Each row comes from the steps of one path. Every step used is in the known rows, and no mark comes twice. Write the path behind each row, first mark first.
Known rows:
gudofa, mado: [ 0.38 -0.08  0.14  0.59 -0.98 -1.35  0.32  0.65 -1.67 -1.30 -0.33 -0.19
  1.02 -1.57 -3.00 -1.13  1.10  0.24 -0.38 -2.01 -0.99]
gudofa, mado, rovogas: [ 0.54 -1.43 -0.74  0.62 -0.03  0.35  0.15  0.98 -0.99 -1.02  0.90  0.32
  1.11 -2.68 -2.87 -2.87  0.40  0.06 -0.40 -1.91 -1.29]
fofi, pife, bapi, vuzirad: [-1.02 -2.10  0.36 -0.77 -0.43  5.86  1.75  1.44 -0.82 -1.20  2.74 -1.15
 -0.55 -0.82 -3.10  1.74  0.22 -1.02  2.22 -1.94 -0.93]
vuzirad, mado, rovogas: [ 0.26  0.32 -1.28  0.55 -0.46  1.23 -0.63  2.41 -0.80 -1.59  1.17  0.27
  0.84 -3.26 -1.64 -2.24  2.01 -0.04 -0.05 -0.37 -1.19]
fofi, pife: [ 0.25 -1.01 -0.92 -0.76 -0.12  2.36  1.38  0.80 -0.62 -2.54  2.90 -0.06
  0.31 -0.03 -1.82  0.43  1.11 -0.47  1.17 -2.61 -1.07]
bapi, vuzirad: [-0.92 -0.15  0.32  0.32 -1.90  1.66  0.86  1.13  0.24 -1.48  2.04 -1.28
 -0.33 -0.68 -2.78  1.06  1.36  0.27  0.80 -1.53  0.08]
nize, rovogas, mado, vuzirad, fofi, pife: [-0.21 -2.12 -0.46  1.04 -1.61  3.23 -0.75  2.07 -2.45 -4.25 -0.28 -0.40
 -0.26 -3.07 -3.86 -0.05 -2.15 -1.84  0.70 -0.37 -3.99]
nize, rovogas, mado, vuzirad: [-1.26 -0.50  1.09  0.97 -2.86  0.69 -1.05  1.17 -1.10 -2.41  0.89  0.09
 -0.82 -2.38 -3.31 -0.46 -1.54 -0.96 -1.85 -0.65 -2.13]
gudofa, mado, vuzirad, nize, rovogas, biged: [ 0.70 -0.21 -0.26 -0.20 -3.24 -0.19  0.89  1.55 -2.88  0.15 -0.85  0.56
  0.51 -1.63 -5.69 -0.65 -2.81 -1.14 -3.57 -1.69 -2.47]
gudofa, mado, rovogas, nize, vuzirad, fofi, pife: [ 0.65 -1.97 -2.42  1.90  0.62  2.85  1.35  1.98 -2.74 -0.98 -0.48 -0.40
  2.13 -3.09 -5.50 -0.36 -2.30 -2.06  0.36 -1.13 -4.74]
mado, vuzirad, nize, rovogas: [ 0.14  0.23 -0.86 -0.02 -2.19  0.91  0.49  2.20 -1.03 -2.53  1.86 -0.72
  0.00 -1.30 -3.88 -0.60 -0.75 -1.70 -1.96 -1.86 -1.22]
mado, rovogas, nize, vuzirad, fofi: [ 0.17  0.82 -0.64  1.43 -0.28  1.75  0.38  2.57 -1.17 -0.38  0.94 -0.71
  1.85 -1.87 -4.95  0.22 -0.14 -1.97 -1.06 -0.01 -2.95]
nize, vuzirad, fofi: [-0.92  1.42  0.11  1.30 -1.75 -0.11  1.10  2.06 -1.46 -3.45 -0.37 -1.80
  1.57 -0.89 -3.40  1.40  1.47 -1.33  0.34 -0.53 -1.44]
mado, rovogas, nize, vuzirad, fofi, pife: [ 0.34 -1.19 -2.04  1.00  0.65  4.17  1.30  2.44 -1.48 -1.16  1.74 -0.47
  1.48 -1.69 -4.64  0.87 -1.34 -2.33  0.52 -0.92 -3.87]
fofi, pife, bapi: [ 0.21 -1.03  0.54 -1.37  0.25  4.22  1.47  1.32 -1.63 -1.28  2.79 -0.21
  0.62 -0.30 -2.28  0.79  1.02 -1.44  1.18 -2.33 -1.24]
bapi, vuzirad, nize: [ 0.33  0.59 -1.09 -0.32 -1.71  1.60  0.93  1.44 -0.51 -1.62  1.25 -1.77
 -0.34 -0.70 -3.88  1.57  1.18 -0.20 -0.05 -1.02 -0.05]
rovogas, nize, vuzirad, fofi: [-0.24  2.23  0.08  1.40 -1.18  0.27  0.67  2.33 -1.88 -0.67 -0.46 -1.25
  1.77 -0.80 -5.00  1.93  0.62 -1.88 -1.24  0.00 -2.60]
gudofa, mado, vuzirad, nize, rovogas: [ 0.35 -0.78 -0.93  0.90 -2.04 -0.56  0.43  1.99 -2.25 -2.47 -0.43 -0.58
  0.20 -2.63 -4.93 -1.84 -1.79 -1.37 -2.05 -2.04 -2.13]
fofi, pife, bapi, vuzirad, mado, rovogas, biged: [-0.81 -2.28 -0.28 -1.20 -1.23  7.24  1.10  2.41 -1.77  0.94  1.43  0.66
 -0.23 -2.58 -3.42  0.83 -0.81 -0.82  1.17 -0.10 -2.30]
fofi, pife, bapi, vuzirad, mado, rovogas, nize: [-0.23 -1.86 -1.30 -0.01  0.63  7.12  0.15  3.08 -1.57  1.36  1.89 -0.13
 -0.23 -3.68 -4.29  0.09 -0.75 -1.50  0.95  0.01 -3.03]
bapi, vuzirad, fofi, pife: [-0.07 -1.60 -1.22  0.22 -0.75  4.40  1.00  2.17 -1.02 -3.48  0.61 -1.82
 -0.14 -1.04 -3.22  1.48  0.91 -0.61  3.19 -1.23 -1.83]
rovogas, mado, vuzirad, fofi, pife, bapi: [ 0.19 -1.56  0.73  0.17 -0.85  5.82 -0.45  2.99 -3.02 -2.48 -1.21 -0.36
  0.02 -2.04 -4.00  1.24 -0.40 -1.93  1.28  0.97 -4.84]

Write each row's path:
[ 0.51 -1.48  0.25 -0.39 -0.32  6.17  0.97  3.76 -2.14 -2.80  0.39 -0.81
  0.39 -0.96 -3.48  0.26  0.66 -2.09  1.96 -0.70 -3.81] -> mado, vuzirad, fofi, pife, bapi
[-0.47  0.18  1.71  0.11 -1.31  3.74  0.12  2.76 -1.70 -1.42 -0.35 -2.20
  0.45 -1.64 -3.95  0.82  2.00 -1.11  1.69 -0.01 -1.21] -> pife, bapi, vuzirad, fofi
[ 0.13 -1.43 -1.15 -1.40 -0.33  5.67  1.78  1.85 -1.69 -1.34  1.90 -1.29
 -0.27 -0.80 -4.05  2.10  0.05 -1.45  1.39 -1.51 -1.11] -> fofi, pife, bapi, vuzirad, nize
[ 1.39 -0.78 -1.20 -0.30  0.00  2.48  0.57  1.95 -1.89 -3.54  0.64 -0.75
  1.02 -0.84 -2.45  0.33  1.79 -0.96  2.06 -1.48 -2.08] -> vuzirad, fofi, pife
[-1.27  0.82 -0.44  0.96 -2.17  1.28  0.10  1.96 -0.77 -1.94 -0.12 -1.15
 -0.51 -2.64 -2.42  0.50  1.84  0.46  0.99 -0.17 -0.46] -> bapi, vuzirad, mado
[ 0.34  0.65  0.05 -1.04 -3.42  1.03  0.91  1.82 -1.67 -0.39  1.43  0.42
  0.02 -0.25 -4.78  0.67 -1.57 -1.44 -3.47 -1.37 -1.61] -> mado, vuzirad, nize, rovogas, biged
[-0.71  0.08 -0.45  0.44 -2.57  0.30 -1.02  0.58 -1.77 -1.88  0.35 -1.22
 -0.65 -3.05 -4.62  1.06 -1.40 -0.90 -1.26 -0.37 -0.50] -> bapi, vuzirad, nize, rovogas, mado
[-0.48 -1.89 -0.90 -0.97 -0.80  4.58  1.29  1.69 -2.01 -1.89  2.69 -1.58
 -0.44 -1.92 -4.39  1.13 -1.63 -2.44  0.87 -2.51 -0.50] -> fofi, pife, bapi, vuzirad, nize, rovogas
[-0.59  0.04 -0.99  0.09 -2.15  0.63  0.43  1.27 -0.85 -2.18  2.09 -1.81
 -0.22 -1.78 -4.16  0.41 -0.40 -1.07 -0.56 -2.04  0.44] -> bapi, vuzirad, nize, rovogas
[ 1.19  1.13 -1.26  0.53  0.12  1.27 -1.10  2.55 -1.18  1.11  1.22  0.76
  0.85 -3.24 -3.39 -1.64  1.17 -0.54 -1.63  0.16 -2.35] -> vuzirad, mado, rovogas, nize
[ 0.63  0.87 -0.59  0.15 -2.22  1.52 -0.45  1.91 -1.61 -1.76 -0.31 -0.03
 -0.51 -1.32 -4.18  1.20  0.04 -0.61 -1.86  0.63 -2.85] -> rovogas, mado, vuzirad, nize
[-1.75  0.59 -1.32  1.65 -1.40  0.91  0.82  2.41 -0.81 -2.47  1.02 -0.30
  1.08 -3.19 -2.38 -0.45  0.45 -0.88 -0.17 -0.15 -1.22] -> nize, vuzirad, mado, rovogas
[ 0.84 -2.27 -1.59  1.10 -0.79  3.14  0.91  2.96 -2.41 -3.60 -1.79 -0.68
  0.49 -2.08 -4.01 -0.89 -0.51 -0.82  1.84 -1.38 -4.47] -> gudofa, mado, vuzirad, fofi, pife
[ 1.03 -0.79  0.22 -0.84  0.38  4.25  0.64  2.39 -2.78 -2.50  0.48 -0.94
  1.27 -0.96 -3.00  0.62  1.66 -1.91  2.19 -1.20 -2.36] -> vuzirad, fofi, pife, bapi
[-0.47 -2.13  1.02  0.49 -1.13  5.14 -0.87  2.57 -3.29 -3.13 -0.60 -0.57
 -0.13 -3.40 -4.31  0.13 -2.08 -2.80  0.65  0.07 -4.32] -> nize, rovogas, mado, vuzirad, fofi, pife, bapi
[ 0.75  0.98 -0.86 -0.54 -1.21 -1.26  0.10  1.04 -1.60 -2.17  2.03 -0.77
  0.87 -1.38 -3.48 -0.64  0.43 -1.40 -1.77 -2.30  0.26] -> vuzirad, nize, rovogas
[-1.11  2.86 -0.57  1.72 -1.44 -0.59  0.67  2.21 -1.70  0.10 -0.31 -0.26
  1.23 -1.90 -4.03  1.61  0.22 -1.17 -2.01  0.28 -1.94] -> rovogas, nize, vuzirad, mado
[ 0.77  0.80 -0.97 -0.32 -1.65  1.82  0.90  2.66 -0.82 -2.18  1.09 -0.61
 -0.02 -0.13 -3.63  0.45  1.03 -0.74 -1.37 -0.93 -1.89] -> mado, vuzirad, nize
[-0.10  0.62  0.15 -0.97 -1.17  3.26  0.86  1.96 -1.51 -0.46  1.08 -1.78
  0.00 -0.96 -4.42  1.62  1.21 -1.10 -0.06 -0.70 -0.42] -> pife, bapi, vuzirad, nize
[-1.02 -2.60 -1.18 -0.14  0.06  6.92  0.65  2.95 -1.21 -1.21  2.02 -0.59
 -0.40 -3.84 -2.70 -0.35 -0.05 -1.06  2.56 -0.57 -1.90] -> fofi, pife, bapi, vuzirad, mado, rovogas
